What can hang from each mark
L: B P R V
V: B T
R: L
P: L Q W
W: C
T: V
B: L V
C: M W

Each row was made from one small tree. The marks that hang from a mark follow it in brackets, in alphabetical order. Every link used is in the known rows. Write each row's tree.
Known rows
B{L{P} V{T}}: 0.09 -1.74 2.57 0.61 0.30 -0.27 0.63 -0.45 0.64 1.25 1.50 -0.32 -0.26
 -1.21 0.09 -0.97 1.03 1.56 1.80 -1.20 0.06 -1.48 0.41
T{V{B}}: -0.43 -2.12 1.11 0.96 1.69 0.40 1.72 -0.19 2.08 2.08 0.96 -1.47 0.16
 -0.32 -0.12 0.21 -0.33 1.70 3.47 -1.65 0.49 -2.01 -0.18
B{L{P{Q W}} V}: -1.52 -1.67 3.78 0.99 1.21 -0.69 -0.06 -0.24 -0.38 1.31 1.75 0.11 -0.66
 -0.98 0.35 -0.87 -1.52 0.21 1.00 -1.80 0.41 -3.44 0.32
P{L{B} Q W}: -1.69 -1.76 1.95 1.20 2.16 -0.87 0.14 -0.04 -0.39 1.51 1.33 1.21 -0.52
 -0.09 1.77 0.28 -3.25 0.36 5.30 -1.49 1.17 -1.95 -0.74
B{L{P R V}}: -0.93 -1.62 -0.23 1.01 -0.55 0.10 -0.90 -0.02 -0.41 2.11 2.02 -0.77
 -0.99 -0.78 0.86 -0.47 0.35 1.29 0.46 -0.94 0.14 -4.14 1.97
W{C{M}}: -1.94 -1.73 0.87 1.08 2.46 0.81 1.59 -0.75 -0.53 1.49 0.90 -0.85 0.24
 -0.76 2.17 2.87 -0.39 1.69 3.82 -0.63 1.04 -2.20 -0.25
P{L{R V} Q W}: -1.75 -1.36 -0.31 1.38 0.58 -0.27 -0.69 -0.22 -0.34 1.80 1.14 0.93 -1.33
 0.16 1.47 0.42 -3.35 0.34 1.61 -1.31 1.23 -2.89 1.01
T{V{B{L{R}}}}: -0.51 -1.95 2.07 1.03 0.12 0.66 0.90 0.18 1.94 2.23 0.71 -1.65 -0.99
 -0.56 -0.60 -0.77 0.41 1.51 3.12 -1.59 0.39 -2.70 2.50
R{L{V{B}}}: -0.37 -1.62 -1.65 1.29 1.54 -0.26 1.38 -0.03 2.16 1.71 1.64 0.12 1.25
 -1.66 0.46 0.82 -0.23 1.79 3.16 -1.41 0.83 -2.39 -0.20
R{L{B{V} P}}: -1.19 -1.81 2.69 0.89 0.70 -0.39 0.52 -0.19 -0.38 1.53 2.49 1.40 1.24
 -2.00 0.67 1.36 0.43 1.50 3.07 -1.36 0.64 -2.13 0.06
L{R V}: -1.06 -1.78 -0.93 1.09 0.07 0.09 -0.05 -0.32 -0.39 2.26 1.36 -1.19 -0.63
 -0.17 1.44 0.36 -0.27 1.60 2.91 -1.09 0.66 -3.18 1.47
L{B V}: -0.86 -2.03 -1.66 0.90 1.11 -0.25 -0.02 -0.33 -0.39 2.08 1.96 -1.36 0.25
 -0.53 1.16 0.40 -0.10 1.58 6.61 -1.13 0.38 -2.59 -0.37
B{L V}: -0.86 -2.13 2.47 0.76 1.23 -0.68 1.16 -0.45 -0.71 1.56 1.25 -0.63 0.10
 -1.09 0.06 -0.38 0.90 1.59 4.40 -1.74 0.61 -3.42 0.81
P{L Q W}: -1.78 -1.72 1.96 1.23 2.49 -0.93 0.74 -0.08 -0.40 1.39 0.94 1.37 -0.47
 -0.03 1.69 0.31 -3.48 0.45 2.50 -1.67 1.30 -2.65 -0.80
V{T}: -0.09 -1.88 1.04 0.79 1.48 -0.49 1.57 -0.22 0.76 1.55 0.89 -0.96 0.12
 -0.33 1.34 -0.52 -0.26 1.86 4.17 -1.25 0.55 -0.81 -0.57
L{P R}: -1.11 -1.80 2.56 1.11 0.29 -0.19 0.00 -0.04 -0.32 2.09 1.55 -0.24 -0.76
 -0.13 2.21 0.30 -0.45 1.47 -0.21 -0.88 0.53 -3.10 1.41
B{V}: -0.97 -2.17 2.24 0.83 1.45 -0.68 1.31 -0.66 -0.59 1.65 1.18 -0.54 0.31
 -0.57 0.91 0.58 0.22 1.68 3.81 -1.57 0.82 -2.64 0.07
V{B T}: 0.79 -1.81 1.05 1.03 1.68 -0.46 1.63 -0.20 3.23 1.55 0.60 -1.30 0.04
 -0.29 1.22 -0.71 -0.21 1.87 3.96 -1.08 0.51 0.05 -0.32
B{L{R}}: -1.08 -1.90 2.29 1.04 0.46 -0.35 0.60 0.21 -0.57 1.98 0.99 -0.96 -0.92
 -0.57 1.13 -0.83 0.28 1.51 3.45 -1.38 0.62 -3.61 2.29
C{M W}: -0.85 -2.08 0.87 1.24 2.45 0.51 1.74 0.18 -0.22 1.67 2.87 -1.14 -0.08
 -0.29 1.83 5.81 -0.78 1.60 3.81 -1.35 0.88 -2.45 -0.41
W{C}: -1.49 -1.76 0.95 1.07 2.04 -0.68 1.29 -0.93 -0.51 1.55 0.37 -0.85 0.44
 -0.83 2.35 0.22 -0.66 1.80 3.81 -0.77 0.89 -2.90 -0.25
T{V}: -1.32 -2.22 1.08 0.76 1.46 0.39 1.65 -0.30 -0.33 2.06 1.26 -1.18 0.27
 -0.38 0.05 0.40 -0.38 1.69 3.74 -1.82 0.59 -2.90 -0.33
V{B{L} T}: 0.89 -1.79 1.25 0.98 1.51 -0.44 1.51 0.08 3.08 1.46 0.57 -1.43 -0.22
 -0.82 0.34 -1.63 0.46 1.76 4.58 -1.20 0.29 -0.69 0.35
P{L{V} Q}: -1.33 -1.75 -1.40 1.49 1.69 -0.37 0.22 -0.29 -0.19 1.61 1.27 1.15 -0.36
 -0.23 1.23 1.16 -2.52 0.61 3.44 -1.62 1.06 -3.09 -0.75
P{W}: -1.34 -1.93 1.68 0.77 2.21 -0.86 1.20 -0.25 -0.51 1.70 1.35 -0.93 0.27
 -0.26 1.59 -0.55 -1.36 1.49 2.96 -1.43 0.81 -2.84 -0.53
L{B{V{T}} P R}: -0.02 -1.67 3.11 0.79 -1.09 0.11 -0.63 -0.42 0.69 1.72 1.58 -0.45 -0.95
 -0.41 1.25 0.01 0.62 1.47 2.95 -0.65 0.23 0.05 1.66
T{V{B{L{P{W{C}}}}}}: -1.14 -1.38 1.73 0.74 1.22 0.20 0.51 -0.69 1.86 1.61 0.88 -1.23 -0.07
 -1.40 -0.11 -1.30 -0.72 1.24 0.24 -0.72 0.22 -2.82 0.21

Write each row's tree
-0.93 -1.69 -0.45 1.09 -0.63 0.23 -1.42 -0.13 -0.28 2.36 2.31 -0.83
 -0.78 -0.32 1.77 0.47 -0.12 1.32 2.61 -0.59 0.14 -2.70 1.32 | L{B P R V}
-0.54 -1.45 2.66 0.53 -0.41 -0.43 -0.29 -0.57 0.32 1.51 1.05 0.86 -1.02
 -0.13 0.94 -0.10 -0.92 1.38 4.22 -0.86 1.06 0.50 1.52 | P{L{B{V{T}} R} W}
0.01 -1.92 2.07 0.62 0.73 -0.45 1.33 -0.45 0.47 1.28 0.90 -0.86 -0.14
 -1.09 -0.23 -1.08 1.09 1.73 4.81 -1.56 0.44 -1.24 0.62 | B{L V{T}}
0.46 -1.35 3.09 1.60 0.02 0.08 -0.12 0.46 3.51 1.52 0.75 -0.61 -1.90
 -0.45 1.00 -1.47 -0.98 0.52 1.05 -1.07 0.14 -0.66 2.01 | V{B{L{P{Q} R}} T}
-1.07 -1.71 -1.25 1.13 -0.15 -0.07 -0.89 -0.27 -0.60 2.18 1.54 0.61
 -0.78 -0.07 1.53 1.12 -0.72 1.44 4.77 -0.77 0.91 -2.42 1.34 | P{L{B R V}}
-0.17 -1.69 2.35 0.84 -0.60 -0.19 -0.08 -0.45 0.42 1.60 0.84 1.02 -0.93
 -0.20 1.02 0.65 0.02 1.61 5.09 -0.82 0.98 0.40 1.70 | P{L{B{V{T}} R}}
0.15 -0.92 -1.59 0.89 0.93 -0.22 -0.17 -1.18 3.19 1.44 0.86 -1.29 0.12
 -0.94 1.52 -1.03 -1.18 1.46 0.13 0.14 0.24 -0.33 -0.80 | L{P{W{C}} V{B T}}
0.08 -1.59 -1.49 0.82 0.49 0.05 0.09 -0.47 0.96 1.71 1.88 -0.81 0.04
 -0.57 1.11 -0.17 -0.21 1.61 1.21 -0.82 0.09 -1.30 -0.89 | L{P V{T}}
-1.18 -1.90 2.62 1.38 1.60 -0.48 0.27 0.28 -0.10 1.54 1.64 -0.09 -0.65
 -0.81 1.14 -0.58 -1.24 0.44 1.86 -1.71 0.27 -3.81 0.01 | B{L{P{Q}}}
0.77 -1.45 -1.26 1.12 -0.19 0.23 0.20 -0.24 3.24 2.00 0.75 -1.69 -0.86
 -0.08 1.00 -0.53 -0.04 1.71 3.03 -0.67 0.42 -0.12 1.47 | L{R V{B T}}
0.12 -1.72 -1.80 0.76 0.68 -0.11 0.65 -0.23 0.75 1.59 1.31 -1.47 -0.13
 -1.00 -0.04 -1.31 0.57 1.68 4.88 -1.27 0.12 -1.85 0.02 | B{L{V{T}}}
-0.23 -1.59 2.39 0.80 0.16 -0.21 0.71 -0.24 0.79 1.26 2.16 1.16 1.04
 -2.03 0.38 0.64 0.62 1.68 3.43 -1.18 0.48 0.07 -0.14 | R{L{B{V{T}} P}}
0.91 -1.66 -1.96 1.00 1.13 -0.11 0.83 -0.42 3.26 1.69 0.97 -1.66 0.05
 -0.40 0.63 -0.52 -0.10 1.80 4.01 -0.93 0.31 -0.26 -0.44 | L{V{B T}}
-0.70 -1.54 2.51 0.93 1.12 -0.67 0.14 -0.52 0.66 1.03 1.04 1.20 -0.67
 -0.29 0.75 -0.02 -2.37 0.50 5.66 -1.48 1.10 0.58 -0.45 | P{L{B{V{T}}} Q W}
-0.72 -1.13 0.11 1.19 -0.42 0.25 -1.10 -0.21 1.12 1.68 1.54 -0.72 -1.54
 -0.03 1.37 -0.90 -2.43 0.38 -0.23 -0.94 0.33 -0.99 0.77 | L{P{Q W} R V{T}}
-0.57 -1.57 3.26 0.89 0.61 -0.35 -0.44 -0.41 0.92 1.19 1.75 -0.22 -0.65
 -0.54 0.95 -0.64 -1.75 0.40 3.52 -1.25 0.30 0.20 -0.57 | L{B{V{T}} P{Q W}}
-0.31 -1.14 -0.25 0.63 -0.90 0.12 -0.98 -0.09 0.65 1.79 1.78 -1.14 -1.19
 -0.72 0.52 -1.94 -0.37 1.21 0.02 -0.70 -0.02 -1.85 1.62 | B{L{P{W} R V{T}}}
-0.28 -1.54 -1.22 1.33 0.43 -0.13 -0.14 -0.27 1.89 2.13 0.92 0.53 -0.80
 0.00 1.35 0.96 -0.95 1.53 1.81 -0.75 1.05 -2.27 1.49 | P{L{R V{B}}}
-1.47 -1.77 2.40 1.62 0.68 -0.36 -0.32 0.22 -0.29 1.84 0.95 1.21 -1.41
 0.16 2.09 0.97 -2.33 0.50 5.15 -1.33 1.14 -1.96 1.38 | P{L{B R} Q}
0.10 -1.84 -1.99 0.79 0.62 -0.03 0.14 -0.35 0.86 1.78 1.66 -1.57 0.06
 -0.51 0.85 -0.31 0.10 1.74 7.00 -0.95 0.18 -0.40 -0.60 | L{B V{T}}
-1.51 -1.50 -0.59 1.56 1.17 -0.03 0.33 0.16 0.15 1.56 2.33 1.26 0.71
 -1.67 0.88 1.20 -1.79 0.60 0.80 -1.75 0.64 -3.35 -0.70 | R{L{P{Q} V}}
0.02 -1.96 1.90 0.60 0.61 -0.33 0.75 -0.60 0.63 1.48 1.27 -0.91 0.08
 -0.64 0.67 -0.09 0.62 1.74 7.00 -1.21 0.47 0.24 -0.01 | L{B{V{T}}}
-0.61 -1.50 3.48 0.85 0.72 -0.49 0.17 -0.26 0.80 1.01 1.44 -0.14 -0.84
 -1.04 0.02 -1.58 -1.33 0.37 1.39 -1.59 0.25 -1.25 0.13 | B{L{P{Q W}} V{T}}
0.57 -1.46 -0.93 1.45 0.95 0.13 -0.12 -0.18 3.65 1.52 1.36 -0.79 -0.63
 -0.38 0.98 -0.30 -1.57 0.67 1.44 -1.01 0.11 -0.38 -0.78 | L{P{Q} V{B T}}
-2.11 -1.33 2.34 1.33 2.03 -0.75 0.08 -0.80 -0.21 1.31 0.86 -0.09 -0.31
 -0.73 2.52 -0.31 -3.00 0.42 0.39 -0.82 0.72 -2.91 -0.69 | L{P{Q W{C}}}
-1.31 -1.55 0.15 1.59 -0.08 0.28 -1.00 -0.11 0.02 2.08 1.70 -0.37 -1.32
 -0.08 1.77 0.54 -1.79 0.44 0.32 -1.15 0.40 -3.32 1.11 | L{P{Q} R V}
-0.54 -1.20 -1.23 0.63 0.28 -0.08 -0.18 -0.04 0.90 1.51 2.72 0.37 0.99
 -1.83 0.55 -0.34 -0.80 1.46 2.60 -0.87 0.28 -0.45 -0.90 | R{L{B P{W} V{T}}}
-0.90 -1.91 -1.96 0.99 1.19 -0.36 -0.16 -0.42 -0.54 1.90 1.82 0.67 0.15
 -0.46 1.22 1.14 -0.81 1.52 5.72 -0.99 0.85 -2.48 -0.57 | P{L{B V}}
-0.19 -1.36 -1.48 0.88 0.14 0.17 0.01 0.06 1.00 1.56 2.58 0.59 1.06
 -1.86 0.61 0.42 0.11 1.64 3.47 -0.93 0.21 -0.56 -0.67 | R{L{B P V{T}}}
-2.43 -1.19 1.68 0.97 1.91 0.77 0.58 -0.34 -0.42 1.32 2.29 0.89 1.08
 -2.10 1.92 2.90 -1.02 1.34 2.23 -0.41 0.87 -1.54 -0.45 | R{L{B P{W{C{M}}}}}
-1.36 -1.61 2.92 0.84 0.12 -0.34 -0.90 0.04 -0.45 2.13 1.99 -0.62 -0.84
 -0.11 2.22 -0.39 -1.09 1.13 1.73 -0.67 0.41 -2.24 1.28 | L{B P{W} R}
-0.04 -1.62 -1.26 0.96 -0.73 0.26 -0.56 -0.21 0.81 2.02 1.39 -1.62 -0.86
 -0.19 1.16 -0.37 0.11 1.63 6.01 -0.70 0.30 -0.29 1.35 | L{B R V{T}}
-0.29 -1.65 -0.59 1.60 1.40 -0.12 -0.26 -0.16 2.55 1.80 1.67 -0.59 -0.48
 -0.39 1.34 0.42 -1.78 0.49 1.06 -1.20 0.25 -2.58 -0.62 | L{P{Q} V{B}}
-1.25 -1.50 0.34 1.51 -0.27 0.25 -1.15 0.13 -0.07 1.95 1.76 -0.53 -1.58
 -0.65 0.87 -0.38 -1.12 0.32 0.91 -1.27 0.15 -4.04 1.87 | B{L{P{Q} R V}}
0.96 -1.52 -1.53 1.05 0.70 0.06 0.13 -0.42 3.36 1.74 1.58 -1.06 -0.01
 -0.49 0.95 -0.40 -0.14 1.63 0.94 -0.60 0.03 -0.43 -0.72 | L{P V{B T}}
-1.11 -1.88 2.69 0.97 -0.09 -0.38 -0.17 -0.46 -0.81 1.86 1.22 1.25 -0.75
 -0.19 1.32 1.36 -0.24 1.48 4.73 -1.06 1.22 -1.77 1.87 | P{L{B{V} R}}
